In the rows, zero is written as 128.
Known rows, with every step that occurs
kigi muga fuza besivuv: [121 115 122 143 132  60 122 150 156 140 106 121 116 160 105 148 158 128
  69 166 108 103]
gatuz kigi muga fuza: [106 103 123 154 136  77 108 136 157 167 107 129 159 131 116 141 205 115
  60 162 142 121]
vogul noget: [116 112 136 152 139  54  77 153 146 129 157 120 170 122 114 118 131 101
  82 131 118 122]
muga fuza: [ 94 122 127 136 136  65 121 146 150 142 162 119 160 128 107 134 161 112
  62 157 104 100]
fuza besivuv: [136 113 130 128 141  56 113 117 156 129 133 117 124  92  94 127 136  99
  88 151 125 103]
suso besivuv kigi vogul noget: [129 122 134 146 177  66 112 130 155 114 157 105 180 104 116 138 135  95
  89 158 157 129]
gatuz kigi: [116 102 131 142 142  75  96 110 156 157 132 125 171  70 108 121 183  89
  76 149 157 124]
kigi besivuv suso: [146 131 138 117 158  52 127 130 152 166 129 105 116  80  99  82  89  95
  84 153 124 112]
nufosa kigi vogul noget besivuv suso: [134 131 137 163 173  59 149 159 144 106 134 117 170 139 103  83 128  66
  83 152 145 120]
nufosa kigi muga fuza besivuv: [117 125 130 146 138  63 138 135 154 137 112 128 147 159  99 131 193 101
  60 178 127 115]
gatuz kigi muga fuza besivuv suso: [131 113 118 142 145  68 131 126 159 174 106 131 124 118 110 127 166 121
  64 161 140 115]
fuza besivuv kigi gatuz: [145 141 138 121 165  55  99  93 153 147 143 115 162  97  88 109 135  87
  71 165 130 111]
muga fuza besivuv suso: [123 133 121 124 147  54 149 133 153 151 160 121 118 112 100 119 118 119
  67 156 104  91]
vogul noget besivuv: [137  99 127 164 147  62 103 155 147  96 158 117 164 122 109  99 121  90
  92 139 120 114]
suso besivuv: [140 118 127 128 145  71 127 114 159 118 157 110 135  69 109 129 127  96
  96 155 142 113]
noget nufosa kigi: [104  98 139 157 152  70  84 110 147 116 125 123 195  97 108 130 140  84
  71 148 155 111]
muga kigi: [106 124 141 138 133  68  93 134 153 129 146 114 165 128 101 125 165  84
  69 160 140 127]
noget besivuv: [141 100 123 147 145  72 124 135 152 100 138 112 144 102  97 103 126  87
  94 157 128 107]
noget vogul: [ 98 103 130 148 154  74  98 152 145 126 128 106 184 101 106 126 120  77
  96 150 141 104]
muga fuza besivuv kigi vogul noget nufosa: [ 95 106 131 160 178  57 102 141 148 117 148 116 193 147 114 158 144 115
  59 152 122  92]
besivuv suso: [131 129 129 126 144  57 110 133 150 156 142 117 127  92 105 102  85 109
  83 144 130 118]
fuza besivuv kigi muga: [140 105 128 136 150  60  86 115 158 142 100 118 138 127  99 144 144 118
  81 173 145 128]

Rows
[148 146 135 122 169  70 114  89 156 138 167 108 173  73 103 113 129  86
  79 169 147 122]  suso besivuv kigi gatuz
[130 105 139 133 154  69 113 107 158 168 119 114 160  60 103 101 182  77
  77 156 152 119]  gatuz kigi besivuv
[132 125 119 136 139  56 134 150 155 154 109 122  98 154 105 133 122 135
  69 163 109 105]  kigi muga fuza besivuv suso
[ 98 100 141 168 179  61  60 143 145 119 127 110 214 136 119 148 122 103
  73 143 150 121]  besivuv kigi vogul noget nufosa
[107 131 147 160 161  57 117 156 144 118 132 118 191 145 106 113 173  69
  74 149 142 124]  nufosa kigi vogul noget
[119 109 130 171 157  53 102 145 145 126 126 131 164 155 120 124 113 115
  61 142 128 108]  vogul noget nufosa kigi muga fuza besivuv suso
[132 105 128 151 175  74 123 136 152 102 123 104 174 124  97 117 137  85
  88 172 149 117]  noget besivuv kigi vogul
[106 118 141 154 172  57  80 150 146 132 138 111 200 140 112 134 144  99
  75 152 143 131]  besivuv kigi vogul noget
[115 125 148 168 162  57  71 126 140 118 148 125 214 122 113 102 127  72
  63 130 132 110]  vogul noget nufosa kigi gatuz
[129 110 133 168 166  61 123 176 147  90 129 107 162 146 107 111 128  81
  93 140 124 107]  kigi vogul noget besivuv
[ 98 106 143 163 168  69 102 129 146 107 103 114 193 117 108 140 144  76
  72 149 158 105]  noget nufosa kigi vogul
[ 92 113 148 173 162  64  79 164 146 100 127 109 193 162 116 144 142  81
  68 137 144 114]  muga kigi vogul noget nufosa
[139 121 130 162 171  56 134 176 146 105 132 108 143 138 108  95  90  88
  93 137 126 108]  kigi vogul noget besivuv suso
[132 139 146 122 152  58 122 132 154 156 138 105 136 109  97  88 122  80
  71 163 138 124]  muga kigi besivuv suso
[108 119 125 129 153  61 119 116 154 144 164 120 165 119  99 140 165 117
  60 174 117 105]  muga fuza besivuv kigi
[123 103 134 159 186  70  93 123 153 100 146 105 194  98 123 151 113 100
  87 150 164 118]  suso besivuv kigi vogul noget nufosa
[141  92 125 170 154  65  79 153 148 109 129 117 177 154 113 112 129 107
  86 158 138 137]  vogul noget besivuv kigi muga
[120 128 149 129 146  64 110 131 155 140 134 104 154 114  96 105 164  73
  70 167 134 121]  muga kigi besivuv
[120 102 121 148 139  72 121 125 160 160 103 130 140 125 109 144 203 114
  63 165 139 113]  gatuz kigi muga fuza besivuv
[142 117 136 126 161  64 126 107 156 184 123 115 140  53 104  82 140  85
  77 153 154 121]  gatuz kigi besivuv suso
[125  97 128 152 135  76  88 126 158 161  87 126 151 110 113 133 186 104
  77 156 160 135]  gatuz kigi muga
[102 125 131 147 170  53 122 148 150 130 159 116 177 153 106 143 165 111
  60 160 114 103]  muga fuza besivuv kigi vogul noget
[145 124 134 158 168  60  90 133 144 114 167 115 198 126 103  85 121  79
  77 151 124 121]  vogul noget besivuv kigi gatuz
[124 121 139 168 167  63 138 158 146  91 131 116 187 145 102  96 164  59
  82 155 144 118]  nufosa kigi vogul noget besivuv
